What can hang from each mark:
j154: j494 j629 j633 j922
j385: j494
j633: j123 j385 j494 j629
j922: j629 j633
j123: j154
j494: j123 j922
j629: j123 j385 j494

Each row was made from one small tree. The marks that hang from a mark follow it in brackets, in the order of their numbers. Every link used is in the known rows. Write each row's tree.
Known rows:
j123[j154[j494 j633 j922[j629]]]: [-2.59  2.09 -2.56 -0.40 -1.02  0.84  4.76 -2.15  1.07  0.13 -0.84 -0.67
  1.30  0.31 -1.46 -0.26 -0.39 -0.18 -0.23 -3.51 -1.16  0.47  0.87]
j629[j494[j922]]: [-2.45  2.35 -0.45 -0.91  0.48  0.70  1.83 -3.68  0.18  0.57 -2.55  1.56
  1.85  1.34 -0.95 -0.22 -1.29 -0.68 -0.67 -2.00 -0.24  1.94  1.30]
j629[j123[j154] j385 j494[j922[j633]]]: [-3.74  1.15 -0.09 -0.18 -1.86  0.40  1.86 -2.99  0.28  1.04 -2.58  3.18
  1.99  2.40 -0.39  0.83 -0.81 -0.13 -1.49 -3.60 -0.71  3.36  2.69]
j922[j633]: [-2.46  1.91 -0.49 -0.96  0.42  0.07  3.84 -0.34  0.03  0.03 -1.96  1.74
  1.75  1.04 -1.63 -0.02  0.70 -0.22 -1.35 -3.59 -0.66  0.46  1.88]
j633[j385[j494] j629[j123]]: [-1.88  0.83 -0.91 -1.15 -1.99  0.62  1.69 -1.72 -0.20  0.79 -1.67  0.30
  2.83  2.13 -0.50  1.57 -1.52 -0.04 -2.13 -2.86 -1.05  1.21  0.05]
j154[j633[j385 j494[j922]]]: [-1.46  2.60 -0.39 -0.99 -0.54  0.49  3.53 -1.57  0.13  0.09 -1.42 -0.10
  1.35  1.50 -1.17  0.38 -1.19 -0.38 -0.18 -2.66 -0.59  1.57  0.12]
j385[j494[j123[j154[j629]] j922]]: [-3.38  2.42 -1.62 -1.03 -0.07  0.83  2.16 -3.84  0.41  0.86 -1.69  0.72
  1.33  0.71 -0.74  0.75 -1.38 -0.31 -1.60 -0.66 -1.27  3.07  0.49]
j154[j629 j633[j385]]: [-2.62  3.43 -0.98 -0.94 -0.65  1.02  3.63 -1.60 -0.07 -0.04 -0.51 -0.26
  1.47  0.72 -1.03  0.13 -0.16 -0.15  0.43 -2.32 -1.09 -0.59  0.57]
j123[j154[j494 j629[j385] j922]]: [-2.47  1.75 -1.73 -0.85 -1.42  1.09  3.14 -2.68  0.24  0.51 -1.06 -0.54
  0.70 -0.06 -0.85  0.09 -0.39 -0.24 -0.27 -2.91 -1.42  0.46  0.86]
j154[j494 j633[j123 j385] j922]: [-2.77  3.68 -1.41 -0.46 -1.69  0.76  4.19  0.74  1.35 -1.16 -0.96 -1.22
  0.60  0.87 -1.28  0.14 -1.05 -0.24 -0.40 -3.35 -0.92  0.59 -0.86]
j154[j494 j629[j123 j385]]: [-3.61  4.50 -0.53 -0.90 -0.84  1.02  2.70 -3.30 -0.31 -0.34 -1.46  2.12
  1.66  0.19 -0.70  0.67 -0.36  0.15 -1.90 -0.97 -1.28  0.90  0.98]
j154[j629[j123] j922]: [-3.43  1.86 -1.94 -0.90 -1.40  1.31  3.26 -1.61  0.45  0.28 -1.81  0.46
  0.83  0.24 -0.84 -0.37  0.67 -0.42 -0.85 -3.25 -0.79  0.37  0.77]
j922[j633[j385 j629]]: [-1.37  1.42 -0.70 -1.41 -0.86  0.14  3.55  1.11 -0.10  0.31 -1.59  0.48
  2.40  1.57 -1.32  1.07  0.25 -0.02 -1.33 -4.05 -0.89  0.01  0.98]
j633[j494 j629[j385]]: [-0.60  2.56 -0.92 -1.57 -1.21  0.27  1.81 -2.21 -0.79  0.98 -1.90 -0.12
  2.76  1.60 -0.82  1.11 -1.01 -0.30 -1.62 -2.18 -0.72  1.27  0.12]
j385[j494[j123[j154[j633]]]]: [-3.73  2.04 -1.51 -0.53 -0.05  0.41  2.04 -4.13  0.46  0.70 -1.31  0.93
  1.74  1.18 -0.96  0.38 -1.19 -0.31 -1.68 -1.75 -1.31  2.24  0.70]
j629[j494[j123[j154] j922]]: [-2.88  1.24 -1.12 -0.81  0.22  0.31  1.49 -3.91  0.30  1.16 -2.23  1.80
  2.00  1.05 -0.95  0.42 -0.99 -0.79 -0.79 -2.67 -0.61  3.19  1.02]
j385[j494[j123[j154[j629]]]]: [-3.58  2.13 -1.47 -0.82 -0.15  0.49  1.80 -4.20  0.13  0.86 -1.40  0.77
  1.83  0.89 -0.81  0.47 -1.09 -0.25 -1.79 -1.29 -1.45  2.15  0.61]
j123[j154[j629 j633 j922]]: [-2.58  1.13 -2.41 -0.51 -1.23  1.00  3.92 -2.20  0.74  0.85 -0.81 -1.13
  0.56  0.30 -1.17 -0.58  0.23 -0.40  0.81 -4.03 -1.13 -0.02  1.10]
j123[j154]: [-1.60 -0.99 -0.99 -0.67  0.05  0.28  2.54 -3.60 -0.49  1.24 -1.63  0.59
  1.62  0.39 -1.30 -0.14 -0.35 -0.75 -0.16 -4.11 -0.79  1.29  1.62]
j123[j154[j494[j922] j633]]: [-2.07  1.73 -1.50 -0.47 -0.11  0.63  3.90 -3.27  0.73  0.43 -1.19  0.30
  0.83  0.28 -1.43  0.01 -0.85 -0.36  0.02 -2.98 -0.99  1.55  1.08]
j494[j922]: [-1.83  1.33 -0.73 -1.21  0.87  1.01  2.94 -2.51 -0.19  0.33 -2.34  1.41
  1.10  0.20 -1.22  0.20 -0.75 -0.90 -0.63 -1.87 -0.20  2.22  1.04]
j494[j123]: [-3.08  0.64 -1.17 -0.97  0.92  0.16  1.82 -2.98 -0.51  0.56 -1.72  2.42
  2.17  0.13 -1.34  0.68  0.14 -1.00 -1.58 -2.86 -0.73  2.33  0.60]

Write each row's tree:
[-2.29  2.14  0.20 -0.99 -1.03 -0.32  3.39  1.34 -0.08 -0.13 -1.89  0.25
  2.19  1.90 -1.28  0.70 -0.53  0.12 -1.54 -3.25 -0.99  1.33  0.81]  j922[j633[j123 j385[j494]]]
[-2.88  2.11 -1.99 -1.42  0.78  0.75  3.46 -1.93 -0.26  0.36 -1.89  2.12
  2.71 -0.18 -1.34  1.29 -0.17 -0.79 -1.64 -1.08 -0.64  3.56  0.53]  j494[j123 j922[j629]]
[-2.52  3.52 -0.64 -1.24 -0.85  0.09  4.54  0.57 -0.15 -0.14 -1.65  1.01
  4.05  2.02 -1.36  0.66 -0.08  0.44 -1.67 -2.81 -0.97  0.30  1.66]  j922[j629[j494] j633[j385]]
[-2.60  1.18 -2.31 -1.08 -0.21  0.62  3.96 -1.71  0.09  0.78 -1.25  1.06
  2.45  0.12 -1.31  1.46 -0.37 -0.60 -0.72 -2.25 -1.03  3.58  0.55]  j494[j123[j154[j633[j385]]] j922[j629]]
[-3.20  5.06 -1.19 -0.95 -0.91  0.66  3.08 -2.48 -0.15  0.20 -0.73  0.44
  1.74  0.92 -0.87  0.49 -0.11 -0.07 -0.47 -1.35 -1.22  0.93  0.44]  j154[j629[j385] j633[j494[j123]]]
[-3.00  3.11 -1.92 -1.24 -1.07  1.13  4.33  0.41  0.71 -0.05 -1.49 -0.46
  0.63  0.33 -1.16 -0.42  1.09 -0.14 -0.57 -3.13 -1.00 -0.71  0.94]  j154[j629 j922[j633]]
[-2.86  2.61 -1.34 -0.90 -0.62  0.72  3.09 -2.27  0.83  0.60 -2.14  0.73
  1.43  1.66 -0.86  0.56 -1.23  0.09 -1.99 -1.52 -1.02  2.25  1.21]  j385[j494[j922[j633[j629[j123[j154]]]]]]
[-3.78  3.89 -2.36 -1.05 -0.78  1.10  3.75 -1.31  0.53 -0.80 -1.25  1.09
  2.05 -0.04 -1.13  0.88 -0.32 -0.34 -2.30 -1.56 -1.16  1.42 -0.10]  j154[j494[j123] j922[j629[j385]]]
[-3.35  2.63 -1.23 -0.67 -0.34  0.41  3.26 -3.11 -0.29  0.36 -2.19  2.28
  4.12  1.40 -1.15  0.09 -0.36 -0.11 -1.95 -2.22 -0.50  1.55  1.80]  j922[j629[j123 j494]]
[-3.17  2.19 -2.11 -0.99 -1.36  0.87  3.33  0.34  0.95  0.07 -1.70  0.26
  1.21  1.26 -1.04  0.50  0.28 -0.31 -1.75 -3.43 -0.94  0.54  0.66]  j154[j922[j633[j629[j385[j494[j123]]]]]]
[-3.18  3.20 -1.80 -1.06 -1.08  1.34  2.65 -2.17  0.64  0.32 -1.72 -0.49
  1.04  0.66 -0.74 -0.73 -0.08 -0.42 -0.21 -2.53 -0.82 -0.35  0.59]  j154[j629[j494] j922]
[-3.40  3.45 -1.52 -1.17 -1.58  1.35  3.80  0.41  0.34 -0.20 -1.34  0.06
  0.68  0.63 -0.82  0.09  0.86 -0.10 -0.71 -2.74 -1.12 -0.57  1.21]  j154[j629[j385] j922[j633]]
[-1.81  1.30  0.27 -1.05 -0.75 -0.42  3.58  1.83 -0.39 -0.06 -1.93  0.53
  2.25  1.47 -1.47  0.68  0.09 -0.13 -1.08 -4.17 -0.75  1.18  0.92]  j922[j633[j123 j385]]
[-3.26 -0.08 -2.26 -0.49 -0.26  0.30  2.69 -2.49  0.44  0.88 -1.15  1.05
  1.36  0.23 -1.34  0.38  0.32 -0.92 -0.61 -4.22 -1.01  2.19  0.61]  j494[j123[j154[j633 j922]]]
[-3.29  3.99 -2.39 -0.57 -1.58  1.07  4.35  0.30  1.08 -0.29 -0.96 -1.68
  0.61  0.41 -1.22 -0.67  0.36 -0.32  0.65 -2.85 -0.85 -0.23  0.02]  j154[j629 j633[j123] j922]
[-2.20  1.50 -2.03 -0.91 -1.05  0.94  3.48 -2.66  0.49  0.60 -1.16 -0.83
  0.68 -0.25 -1.09 -0.25 -0.22 -0.26 -0.15 -3.25 -1.33  0.36  0.65]  j123[j154[j494 j629 j922]]
[-3.89  6.08 -2.01 -0.79  0.12  0.80  3.91 -2.62  0.85 -0.57 -0.43  0.92
  1.31 -0.24 -1.34  0.33  0.09  0.06 -0.85 -0.90 -1.45  0.50 -0.05]  j154[j494[j123] j629 j633]
[-2.07  2.26 -1.31 -0.71 -0.97  0.64  3.75 -2.75  0.26  0.46 -0.50 -0.60
  1.19  0.30 -1.17  0.22 -0.64  0.02  0.32 -2.97 -1.51  0.25  0.72]  j123[j154[j494 j629 j633[j385]]]
[-2.96  0.34 -0.40 -0.38 -1.42  0.07  2.47 -2.48  0.64  1.22 -2.69  2.31
  2.00  2.15 -0.78  0.39 -0.67 -0.15 -1.16 -4.38 -0.62  3.18  2.04]  j629[j123[j154] j494[j922[j633[j385]]]]
[-2.30  2.16 -0.91 -1.34 -0.49  0.68  4.84  0.38  0.00 -0.03 -2.22  1.74
  2.50  1.01 -1.28  1.07 -0.07 -0.05 -1.60 -2.36 -0.60  2.35  1.47]  j494[j922[j629[j123] j633[j385]]]
[-4.39  3.68 -2.48 -0.19 -1.74  1.41  4.55 -1.16  1.19 -0.56 -1.12  0.53
  1.70  1.45 -0.97 -0.09 -0.23 -0.14 -1.19 -2.52 -0.81  0.50  1.09]  j154[j633 j922[j629[j123 j385[j494]]]]
[-3.49  1.52 -1.30 -0.70  0.06  0.35  1.67 -4.32  0.15  0.83 -1.56  1.07
  1.86  1.03 -0.89  0.48 -1.24 -0.40 -1.94 -1.65 -1.27  2.42  0.69]  j385[j494[j123[j154]]]
[-2.29  1.21 -1.10 -0.94 -0.83  0.92  2.50 -3.67 -0.44  1.18 -1.29  0.01
  1.32  0.45 -0.72  0.33 -0.78 -0.29 -0.14 -2.17 -1.29  1.34  1.50]  j123[j154[j629[j385[j494[j922]]]]]
[-2.96  3.65 -1.23 -1.13  0.22  1.15  3.16 -3.32  0.22  0.07 -2.00  0.63
  2.07  1.09 -0.92  0.31 -1.78 -0.13 -1.89  0.22 -0.85  2.01  0.87]  j385[j494[j922[j629]]]
[-2.95  2.45 -1.63 -0.36 -0.88  0.78  3.03 -2.07  0.34  0.26 -1.22  1.40
  2.04  1.44 -1.09  0.50 -0.13 -0.35 -0.81 -3.11 -0.61  0.53  1.19]  j154[j633[j629[j123 j385]]]
[-2.02  2.34 -1.12 -1.04 -0.84  0.72  1.18 -2.73 -0.36  0.83 -1.80  0.94
  2.94  1.73 -0.69  0.82 -0.97 -0.44 -1.19 -2.33 -0.62  0.47  1.06]  j633[j629[j385 j494]]
[-3.25 -0.81 -0.21 -0.19 -1.33  0.45  1.69 -3.67 -0.82  0.98 -1.97  2.96
  1.96  1.25 -0.65  0.78 -0.32 -0.54 -1.46 -4.03 -0.79  2.48  2.33]  j629[j123[j154] j385]
[-3.53  3.39 -1.19 -0.95 -0.24  0.58  2.52 -2.97 -0.77  0.20 -1.57  2.13
  4.16  1.22 -0.93  0.85 -0.66 -0.30 -1.83 -1.20 -0.84  1.61  1.49]  j922[j629[j385 j494[j123]]]
[-1.17  3.67 -1.62 -0.93 -0.94  0.05  3.65 -0.35  0.52  0.44 -1.70 -1.13
  2.00  1.41 -1.43  0.41 -0.86 -0.30 -0.31 -2.44 -0.44  1.90 -0.29]  j154[j633[j123 j494[j922] j629]]
